What can hang from each mark
Z70: Z546
Z546: Z48 Z70 Z200
Z877: Z546 Z604
Z200: Z546 Z604
Z48: Z546 Z604
Z604: Z48 Z877

Known rows, with every way that one mark hangs from another
Z877[Z546[Z70] Z604[Z48]]: [ 0.51 -0.73  1.84 -0.95  2.36  0.23  0.66 -0.66  2.74 -1.64 -0.16 -0.07
  1.09  3.74 -0.62 -3.35  1.61 -2.82 -2.88 -6.50 -3.03  0.07  3.31]
Z877[Z546[Z48[Z604] Z70 Z200]]: [-0.89  0.71 -1.45 -1.64 -3.64 -0.46  2.43  0.66  2.22  1.69 -0.54 -0.83
 -0.56 -2.54 -0.24 -0.89  1.76  0.15 -1.36 -1.99 -1.08  1.25 -1.25]
Z877[Z546[Z70 Z200] Z604[Z48]]: [ 2.25 -0.46  1.11 -1.93  1.55  0.70  1.76 -1.61  4.84 -1.52 -0.84  0.61
  1.63  3.21 -0.11 -3.11  1.78 -1.70 -5.05 -6.25 -2.83 -0.40  4.66]
Z546[Z48[Z604[Z877]] Z70 Z200]: [ 0.81 -0.72 -1.51 -2.07 -1.80 -0.32  1.97  0.75  0.46  1.20 -1.33 -1.80
 -0.48 -3.80 -3.69  0.95 -1.44  1.15 -0.77  1.57 -0.56  1.40 -3.38]
Z546[Z48[Z604] Z70]: [ 0.43 -0.76 -0.28 -0.54 -1.89 -0.35  0.65  1.15 -0.18  3.66 -0.27 -2.51
 -1.77 -3.84 -1.94  1.40 -0.24  0.52  1.40  0.39 -0.16  1.45 -3.24]
Z48[Z546[Z70] Z604[Z877]]: [ 0.72 -1.96  0.41  0.66 -1.14  0.87  1.26  2.75 -3.13 -0.25  0.32  2.21
 -2.12 -1.64 -3.31  3.12 -2.71  1.55  3.23  5.70  2.62  0.91 -2.52]
Z48[Z546[Z70 Z200] Z604[Z877]]: [ 1.68 -1.68 -0.43 -0.09 -2.05  1.34  2.68  1.70 -1.18 -0.17 -0.71  2.45
 -1.45 -2.12 -2.38  3.55 -2.46  2.60  1.11  6.40  2.49  0.45 -1.66]
Z200[Z604]: [-0.30  2.84  1.91  2.36  1.81  0.12 -3.18 -0.63  0.18  0.97  1.03  0.98
 -0.34  1.38  2.54 -0.60 -0.01 -0.97  1.03  1.07  0.28 -0.88  0.45]
Z546[Z200[Z604[Z48 Z877]]]: [ 0.31  0.99 -0.02  0.61  4.68 -1.07 -1.48 -1.49 -0.16 -0.58  0.48  0.87
  1.06  4.36  2.02 -2.46  0.61  1.07 -2.31  0.07 -0.42 -1.90  1.61]
Z70[Z546[Z200[Z604]]]: [-3.46  5.24  0.45  1.54  0.21  1.98 -2.65 -2.27  2.94  1.12 -2.02  1.49
  0.74 -0.13  4.15  1.41  0.23  1.67 -0.97  0.52 -0.12  0.04 -0.53]
Z546[Z70]: [ 2.05  0.60  2.03 -0.25 -0.59  0.20  0.07 -0.93  1.32 -0.17 -2.93  1.74
 -0.76 -3.07 -1.62  2.43 -2.30 -0.64  1.24 -1.98  0.02  0.42 -0.23]
Z200[Z546[Z48[Z604]]]: [-2.90  0.51 -1.96  2.61 -3.26  0.90 -2.09  2.04 -1.85  3.83  2.25 -2.88
 -0.44 -0.81  1.00  0.26  0.32  0.31  4.63  0.95  1.83  0.31 -1.20]
Z546[Z48 Z70 Z200[Z604]]: [ 4.95  1.37  0.92 -0.54  1.36 -0.92 -0.50 -2.05  2.03  3.07 -1.17 -1.97
  0.54 -3.07 -0.25  0.77  0.34 -0.84 -3.93 -0.57 -0.35 -0.96 -0.58]
Z877[Z546 Z604]: [-3.02  1.26 -0.18  0.90 -0.86  1.22 -0.73 -0.45  2.57 -3.65  2.17 -0.20
  1.35  3.51  2.34 -2.40  0.92 -3.91 -1.03 -2.99 -2.27 -0.15  3.00]
Z70[Z546[Z48[Z604[Z877]] Z200]]: [-6.81  0.87 -3.97 -1.18 -3.05  1.09  0.20  0.01  0.66 -0.13 -0.99 -2.53
  0.67 -1.87  0.81  1.82 -0.24  3.32  1.27  2.17 -0.28  2.62 -5.03]
Z48[Z546 Z604]: [-2.89 -0.80 -2.13  3.42 -2.13  1.27 -0.14  2.18 -2.40  1.04  2.71  0.86
 -2.31  0.06  3.21  3.50 -0.18  3.15  5.23  6.39  2.98  0.00 -1.02]
Z604[Z877]: [-2.63  0.25 -0.50  0.57  0.35 -0.01 -1.21 -0.88 -0.86 -3.35 -0.30  0.39
  0.46  0.18 -0.01  0.69 -2.15 -0.58  1.93  0.32 -0.18  0.73 -0.52]
Z604[Z48[Z546[Z70 Z200]]]: [ 3.90 -2.87 -0.30  0.31  1.41  0.18  2.36 -1.50  0.06  0.24 -2.13  1.12
 -0.19 -1.02  1.51  4.10 -0.01  3.45 -0.68  0.58  2.19 -2.00  2.28]
Z200[Z604[Z48]]: [-0.56  1.17  1.46  2.40  4.31 -1.44 -2.54 -0.53 -1.04  1.55  1.04  0.44
 -0.53  4.22  3.05 -1.93  1.62  0.93  0.22 -1.35 -0.20 -1.71  1.58]
Z546[Z48]: [-1.75 -0.79 -2.37  0.55 -0.53 -0.69 -1.22 -1.78 -0.40 -0.45  0.66 -3.99
  1.24 -2.08  2.85  1.95  0.38 -0.63  1.71 -0.73 -0.41  0.07 -1.15]

Rows
[-5.00  0.81 -3.96 -0.09 -4.00  0.02  1.03  0.38  1.63  0.56  1.71 -1.99
  0.17  0.08  3.36 -1.60  3.00  0.72 -0.01 -0.84 -1.17  0.55 -0.60]
Z877[Z546[Z48[Z604] Z200]]
[-3.78 -0.16 -1.97 -1.47  0.54 -1.05  1.03 -1.70  0.74 -4.78 -0.43  1.41
  1.92  3.78  2.22 -2.96  1.32  0.19 -1.76 -4.25 -2.21 -0.32  3.09]
Z604[Z48 Z877[Z546[Z200]]]
[-3.17 -1.59 -2.07  2.38 -1.11  0.88  0.06  3.15 -3.57 -1.50  3.05  0.96
 -1.58  0.97  0.77  2.49 -1.31  2.54  4.51  7.55  2.92  0.27 -2.18]
Z48[Z546 Z604[Z877]]
[ 1.33  0.65  2.38 -1.06 -0.19  0.97  0.10 -0.29  3.49 -2.83 -0.28  1.02
  0.86  1.38 -1.35 -1.76 -0.08 -4.41 -2.17 -4.48 -2.95  0.83  2.21]
Z877[Z546[Z70] Z604]
[-0.15  1.22  2.31  2.34  4.21 -0.23 -4.37  0.78 -2.93  0.72  1.24  0.86
  0.85  5.19 -0.21 -3.82 -0.21 -0.73  1.66 -0.51  1.28 -1.51  2.45]
Z200[Z546 Z604[Z48 Z877]]
[-2.88  1.50  1.13  0.17  3.82 -2.29 -2.46 -0.15 -1.70 -2.90  1.87  1.88
  1.05  6.95  1.67 -5.76  1.94 -1.92 -1.18 -2.90 -1.41 -0.46  1.96]
Z200[Z604[Z48 Z877[Z546]]]
[-4.46 -0.72 -2.40 -1.62 -1.09 -1.40 -0.49 -1.02 -1.31 -4.80  1.60 -2.62
  2.51  0.49  0.97 -2.21  0.79 -2.66  0.22 -2.56 -1.94  1.35 -0.58]
Z604[Z877[Z546[Z48]]]
[-0.15 -1.13 -0.22 -1.15 -1.18 -1.34  0.62  1.54 -1.66  0.84 -0.05 -2.35
 -1.21 -3.09 -4.50  0.48 -1.65 -0.24  1.30  1.41 -0.44  2.19 -4.63]
Z546[Z48[Z604[Z877]] Z70]
[ 2.70 -0.46  1.47  0.03 -1.43  0.25 -0.96 -0.52 -0.42  2.36 -1.97 -2.59
  0.93 -4.18 -1.76  1.64 -1.37 -1.58  1.49 -3.01  1.06 -0.44  0.14]
Z200[Z546[Z48 Z70]]
[ 0.04 -2.72 -2.81  1.73  1.00  0.39  1.34 -1.44 -0.75 -1.10  0.19  0.30
  0.82  1.27  5.50  3.15  1.12  4.19  0.79  2.19  2.17 -2.63  3.17]
Z604[Z48[Z546[Z200]]]
[ 0.89  0.47  0.92  1.11 -2.83  0.93 -0.71  2.06 -1.20  5.06  0.32 -2.15
 -1.22 -3.14 -2.38  0.74 -0.73 -0.38  3.47 -0.14  2.01  0.98 -1.63]
Z200[Z546[Z48[Z604] Z70]]
[-1.09  0.92  2.51 -2.36 -0.86 -0.41  0.23 -0.10 -0.21 -4.57 -2.01  3.08
  0.53 -0.42 -3.23 -1.74 -1.29 -2.91 -0.38 -3.48 -1.79  1.77  0.18]
Z604[Z877[Z546[Z70]]]
[ 4.56  0.92  3.27 -0.26  1.65 -0.69 -3.06  0.58 -2.29  1.94 -0.25 -1.52
  1.35 -0.99 -4.43 -1.58 -1.68 -3.20 -0.32 -0.49  0.91 -0.18 -0.88]
Z200[Z546[Z48 Z70] Z604[Z877]]
[ 1.15 -0.08 -1.40 -1.29 -2.59  0.02  1.88  0.21  1.89  3.61 -1.70 -2.30
 -1.24 -4.25 -1.16  1.82  0.00  1.68 -0.54  0.70 -0.11  0.88 -2.65]
Z546[Z48[Z604] Z70 Z200]
[ 4.38 -2.34  2.73  0.91  5.39 -0.89 -0.48  0.65 -3.65  0.54  0.53  2.02
 -0.35  1.96 -1.66  0.41 -0.70  0.72 -0.70  2.51  1.89 -1.48  0.49]
Z200[Z604[Z48[Z546[Z70]] Z877]]
[ 2.67 -0.43 -0.43 -2.19 -1.16  0.61  2.03 -1.87  4.62 -1.53  0.09 -3.04
  2.63 -0.58 -0.31 -1.28  1.56 -3.45 -5.15 -4.42 -3.13  0.21  1.98]
Z877[Z546[Z48 Z70 Z200] Z604]
[ 3.67 -3.94 -0.40 -0.99  2.25 -0.45  2.68 -1.12 -1.42 -2.12 -2.17  1.67
  0.62 -0.33 -1.23  2.99 -1.36  2.51 -0.96  1.64  1.28 -1.22  1.64]
Z604[Z48[Z546[Z70 Z200]] Z877]
[ 4.27  2.32  3.06 -1.16  2.00 -0.17 -0.80 -1.16  0.66 -0.44 -2.28  2.52
  0.52 -1.12 -2.87 -0.39 -2.18 -0.86 -3.12  0.91 -0.45 -0.21 -0.32]
Z546[Z70 Z200[Z604[Z877]]]
[-2.77  0.20 -4.01  0.84 -2.97  0.01  0.49 -0.12  1.20  2.24  1.09 -2.88
 -0.95 -2.12  2.67  1.17  1.18  2.08  0.88  1.87  0.30  0.16 -2.10]
Z546[Z48[Z604] Z200]
[ 1.00  1.17  3.60 -1.53  4.40 -2.17 -0.67  0.24 -1.04 -1.38 -0.60  2.54
  0.29  4.39 -2.25 -5.30  0.73 -2.31 -2.59 -4.23 -1.78  0.23  1.35]
Z200[Z604[Z48 Z877[Z546[Z70]]]]
[ 2.46  2.25  0.93 -1.73 -0.15 -1.28  0.12 -1.74  2.36  1.24 -0.61 -0.66
  1.52 -1.41  0.69 -1.90  2.20 -2.33 -4.66 -3.22 -1.54 -0.44  0.37]
Z877[Z546[Z48 Z70 Z200[Z604]]]
[ 0.89 -1.30  0.74  1.64 -1.75  1.21  1.09  2.53 -1.49  2.25  0.16  1.79
 -3.05 -1.99 -0.62  4.03 -1.19  2.41  3.73  4.98  3.18  0.25 -1.88]
Z48[Z546[Z70] Z604]
[ 0.83 -4.12 -1.71  2.96  3.14  1.40 -0.18 -0.23 -0.63 -1.50  3.40 -1.79
  0.75  4.33  3.93  1.68  0.98  0.88  0.61  1.20  0.67 -2.20  3.28]
Z877[Z604[Z48[Z546]]]
[-1.89  1.67  0.36 -2.41 -2.89  0.67  2.48  1.36  1.19 -1.90 -1.82  3.51
 -0.78 -0.71 -2.84 -2.00 -0.76  0.03 -0.95 -0.61 -1.19  1.76 -0.77]
Z48[Z604[Z877[Z546[Z70 Z200]]]]
[-5.98  0.71 -3.22  1.01 -3.34 -0.92 -0.31  1.43 -0.29  0.28  2.85 -2.34
 -0.81  0.89  3.04 -1.82  2.74 -0.79  1.93 -0.78 -1.08  1.30 -1.59]
Z877[Z546[Z48[Z604]]]
[-2.94 -0.41 -1.61  1.48 -2.11  0.55 -2.20  2.53 -3.42  1.45  2.61 -2.93
  0.05 -0.21 -1.48 -0.84 -0.71 -0.18  4.49  2.55  1.43  0.69 -2.18]
Z200[Z546[Z48[Z604[Z877]]]]
[ 2.25 -0.91 -0.73  1.22 -2.65  2.20  2.64  1.44  0.10  2.23 -0.66  2.21
 -2.23 -2.67  0.12  4.32 -1.34  3.68  1.62  5.18  2.86 -0.01 -0.47]
Z48[Z546[Z70 Z200] Z604]
[ 5.84  0.52  2.01  1.31  0.99  0.77  0.20 -0.65  0.23  1.86 -0.41  2.27
 -0.35 -1.65  1.05  3.46 -0.74  0.96 -1.77  3.89  2.73 -2.11  1.35]
Z48[Z546[Z70 Z200[Z604]]]
[ 4.30  0.95  2.89 -1.30  4.65 -1.37 -0.24 -1.20  0.49  0.59 -2.11  1.62
  0.59  1.62 -2.37 -2.28 -0.80  0.31 -3.40 -1.28 -0.54 -1.15  0.61]
Z546[Z70 Z200[Z604[Z48 Z877]]]
[-0.36 -0.75  1.11 -3.50  1.23 -1.52  2.28 -1.58  1.31 -3.62 -2.86  2.27
  1.32  1.30 -1.74 -2.71  0.30 -0.22 -3.09 -5.51 -1.95  0.12  2.20]
Z604[Z48 Z877[Z546[Z70 Z200]]]
